Known rows, with every step that occurs:
betur, dadig, feke, razur: [.01 -.15 .34 .05 -.20 .16 -.08 -.03 .02 -.28 .03 .12 -.10 -.03 .01 -.30 .08 -.03 .22 .10 .03 -.15]
feke, danan, betur, zetat: [.18 .01 .17 .17 .31 .07 -.01 -.10 -.14 -.10 .18 -.15 .12 .07 -.23 -.11 -.08 .09 -.05 .12 .12 .05]
dadig, betur, razur, velas: [.00 -.10 .06 -.12 .07 .07 -.21 -.03 -.24 -.29 .20 -.15 -.18 .12 -.09 -.37 -.02 .21 .04 -.14 .08 .02]
betur, razur, velas, danan, feke: [-.03 -.10 -.15 -.51 -.01 .05 -.09 .03 -.13 -.38 -.01 .02 .05 .07 .05 -.02 .08 .43 .17 .22 -.16 .12]
razur, velas, danan, betur, zetat: [.11 .00 .07 .02 .37 -.03 -.02 -.06 -.16 -.16 .13 -.16 .08 .08 -.27 -.11 -.15 .15 -.03 .19 .10 .02]
feke, razur, velas: [.03 -.10 .05 -.04 .19 .05 -.04 .06 -.20 -.25 .03 -.05 -.24 .08 .03 -.21 -.06 .08 .01 -.01 .01 -.01]
zetat, betur: [.08 .35 .17 .02 .33 .12 -.12 .07 -.04 .14 .25 -.14 .10 .16 -.04 -.26 .04 .13 -.07 -.27 -.09 -.03]
velas, razur: [.07 .06 .16 -.04 .33 .16 -.03 .09 -.09 -.05 .03 -.21 -.14 -.06 .01 -.16 .12 -.10 -.03 .08 -.12 .10]
danan, betur, dadig: [.01 -.08 .05 .03 .12 -.03 -.04 -.10 -.08 -.10 .02 -.07 .10 -.04 .00 -.37 .01 -.18 .01 -.14 .16 -.21]
betur, dadig, velas: [.11 -.28 -.04 -.03 -.03 -.03 -.20 -.12 -.11 -.15 .02 .08 .09 .02 -.09 -.42 -.05 -.26 -.04 .20 .20 -.03]
razur, velas, danan: [-.04 -.15 -.10 -.43 .38 -.12 -.01 .02 -.14 -.22 -.03 -.09 -.03 -.01 .01 -.15 -.09 .29 .15 .27 -.02 .17]
feke, razur, velas, danan, betur: [-.04 .05 .08 -.09 .31 -.09 -.08 .10 -.11 -.09 .06 -.09 -.06 -.01 -.12 -.26 -.08 .03 .10 .12 -.08 .00]
betur, razur, velas: [.03 -.15 -.03 -.13 .12 .08 -.12 -.08 -.26 -.28 .13 -.16 -.19 .11 -.05 -.30 -.03 .20 .01 -.13 .08 .02]
velas, danan, betur, dadig: [-.02 -.14 .02 -.08 .20 -.10 -.04 -.11 -.06 -.14 -.04 -.05 .13 -.08 -.04 -.34 -.02 -.09 .09 .02 .10 -.16]
betur, danan, feke: [.15 .04 -.11 -.30 .06 .09 -.06 -.01 -.13 -.37 .13 .01 .07 .13 .15 .00 .09 .34 .04 .02 -.04 .06]
feke, razur, velas, danan, betur, zetat: [.10 -.01 .13 .12 .36 .01 -.02 -.05 -.16 -.18 .12 -.12 .03 .06 -.30 -.13 -.15 .12 .00 .21 .06 -.02]
feke, razur, velas, danan: [-.05 -.17 -.01 -.29 .37 -.08 .00 .03 -.13 -.25 -.05 -.02 -.10 -.03 -.03 -.17 -.09 .24 .19 .30 -.09 .11]
betur, zetat: [.15 .01 .10 .07 .35 .12 .05 -.12 -.13 -.11 .19 -.14 .13 .12 -.13 -.13 -.05 .16 -.07 .09 .17 .02]
zetat, betur, danan, feke, razur: [.10 .10 .16 .08 .11 .19 -.09 .05 -.10 -.28 .14 .09 -.08 .09 .01 -.11 .08 .20 .09 .00 -.19 -.08]
zetat, betur, dadig, feke, razur, velas: [.06 -.13 .16 -.07 -.14 .05 -.14 .05 -.14 -.34 .00 .00 -.23 .08 -.03 -.20 -.05 .09 .07 -.05 .03 -.10]
betur, dadig: [.02 -.18 .00 -.07 .15 .01 .01 -.15 -.08 -.17 -.01 -.04 .11 -.03 .09 -.33 .03 -.06 .03 -.09 .18 -.15]

Rows:
[-.03 .03 .14 -.16 .10 -.07 -.12 .11 -.07 -.15 .06 -.05 -.07 -.01 -.13 -.24 -.06 .05 .15 .17 -.06 .01]	dadig, feke, razur, velas, danan, betur
[-.03 -.06 -.18 -.57 .04 .00 -.05 .09 -.11 -.34 -.05 .03 .07 .08 .12 .04 .07 .40 .15 .25 -.15 .15]	razur, velas, danan, feke
[.03 -.06 .37 .10 -.20 .18 -.13 .00 .03 -.23 .06 .11 -.09 .00 -.04 -.30 .08 -.01 .19 .02 -.02 -.18]	zetat, betur, dadig, feke, razur
[-.02 -.19 .07 -.29 .13 -.09 -.09 .01 -.09 -.32 -.08 .01 -.09 -.03 -.10 -.17 -.09 .25 .23 .25 -.07 .01]	zetat, betur, dadig, feke, razur, velas, danan
[.07 -.08 .03 -.12 .03 .05 -.13 .10 -.23 -.43 .07 .02 -.23 .12 .03 -.12 -.04 .23 .05 .01 -.04 .00]	dadig, betur, danan, feke, razur, velas
[.12 .09 -.02 -.29 .01 .08 -.14 .05 -.12 -.38 .21 .03 .08 .14 .11 -.07 .11 .36 .07 .01 -.04 .07]	dadig, betur, danan, feke
[-.05 -.02 .12 -.11 .12 .16 -.02 .08 -.04 -.24 .02 .13 -.02 .01 .04 -.12 .10 .20 .22 .25 -.23 .00]	velas, danan, feke, razur
[.15 .12 .15 .17 .33 .08 .00 -.06 -.13 -.05 .22 -.17 .13 .11 -.23 -.17 -.07 .04 -.09 .04 .14 -.04]	danan, betur, zetat
[.13 -.06 .13 .00 .18 .12 -.17 .08 -.12 -.07 .03 -.12 -.14 -.04 -.12 -.24 .06 -.27 -.08 .26 -.08 .13]	dadig, velas, razur
[.05 -.14 .02 -.05 .09 .04 -.17 -.07 -.27 -.28 .12 -.17 -.19 .07 -.12 -.28 -.05 .14 .02 -.11 .05 .03]	feke, danan, betur, razur, velas
[.11 .07 .22 .08 .30 .11 -.07 -.03 -.11 -.13 .29 -.12 .15 .13 -.20 -.24 -.03 .19 -.02 .07 .17 .04]	dadig, betur, zetat
[.06 -.02 .02 -.06 .13 .09 -.19 -.05 -.25 -.21 .17 -.19 -.17 .15 -.12 -.30 -.04 .22 -.04 -.24 .01 -.03]	zetat, betur, razur, velas
[.00 -.08 .12 -.03 .01 .12 -.14 .04 -.05 -.25 -.01 .18 .01 .02 -.07 -.17 .06 .09 .17 .24 -.22 -.08]	zetat, betur, dadig, velas, danan, feke, razur
[.07 .08 .17 .03 .24 .02 -.08 .03 -.08 .01 .14 -.10 .05 -.01 -.03 -.23 .01 -.02 .03 .01 .00 .09]	feke, danan, betur
[.13 -.13 .13 .07 .08 .06 -.20 .03 -.12 -.12 -.04 -.11 -.12 -.09 -.17 -.29 .04 -.39 -.08 .21 -.03 .00]	danan, betur, dadig, velas, razur
[.10 -.21 .00 .04 -.05 -.05 -.24 -.09 -.11 -.10 .05 .06 .09 .01 -.15 -.45 -.06 -.34 -.06 .16 .18 -.08]	danan, betur, dadig, velas
[-.03 -.07 .12 .05 .14 .09 -.24 -.14 -.13 -.11 .24 -.11 .00 .01 -.29 -.50 .02 .04 .12 .06 -.03 -.02]	dadig, velas, danan, betur, razur
[.02 -.08 -.01 -.15 .03 .08 -.06 .10 -.20 -.34 .00 .02 -.21 .11 .07 -.09 .00 .17 .03 .03 -.07 .00]	danan, feke, razur, velas
[-.02 -.01 -.12 -.47 .00 .05 -.14 .05 -.13 -.33 .02 .00 .06 .11 .00 -.02 .08 .45 .14 .14 -.22 .09]	zetat, betur, razur, velas, danan, feke
[-.01 -.19 -.03 -.12 .16 -.13 -.05 -.09 -.12 -.21 -.07 -.07 .06 -.07 -.05 -.31 -.06 -.07 .07 .01 .12 -.16]	razur, velas, danan, betur, dadig
[-.03 -.12 -.03 -.30 .33 -.05 -.11 -.05 -.17 -.23 .05 -.13 -.05 .02 -.14 -.24 -.07 .34 .16 .14 -.08 .10]	zetat, betur, razur, velas, danan
[.02 -.08 .00 -.05 .10 .05 -.16 -.05 -.26 -.24 .15 -.19 -.19 .11 -.11 -.33 -.04 .12 -.02 -.17 .06 -.03]	danan, betur, razur, velas
[-.05 -.01 .14 .03 .22 .11 -.17 -.13 -.12 -.10 .25 -.16 .00 .00 -.23 -.46 .05 .12 .15 -.03 -.05 -.04]	velas, danan, betur, razur
[.04 -.17 .15 -.07 -.16 .02 -.12 .05 -.15 -.36 -.02 .01 -.25 .04 -.02 -.22 -.05 .01 .08 .01 .06 -.11]	danan, betur, dadig, feke, razur, velas
[.09 -.11 -.03 -.13 .07 .05 -.07 .06 -.24 -.43 .02 .01 -.24 .11 .06 -.07 -.05 .21 .03 .02 -.04 -.01]	betur, danan, feke, razur, velas
[-.04 -.20 .05 -.36 .18 -.07 -.05 .04 -.09 -.32 -.05 .01 -.11 -.03 -.04 -.16 -.07 .27 .25 .35 -.07 .11]	dadig, feke, razur, velas, danan
[.09 .05 .26 -.06 -.05 .03 -.14 .05 -.02 -.08 .14 -.06 .03 -.01 -.04 -.21 .04 .01 .11 .07 .02 .09]	dadig, feke, danan, betur
[.00 -.08 -.14 -.49 -.03 .02 -.13 .06 -.06 -.26 .00 .12 .17 .07 .04 -.06 .08 .25 .14 .40 -.15 .17]	dadig, velas, danan, feke
[.06 .03 .19 .04 .07 .18 -.10 .06 -.10 -.34 .16 .12 -.08 .07 .03 -.16 .09 .19 .14 .07 -.13 -.05]	dadig, betur, danan, feke, razur
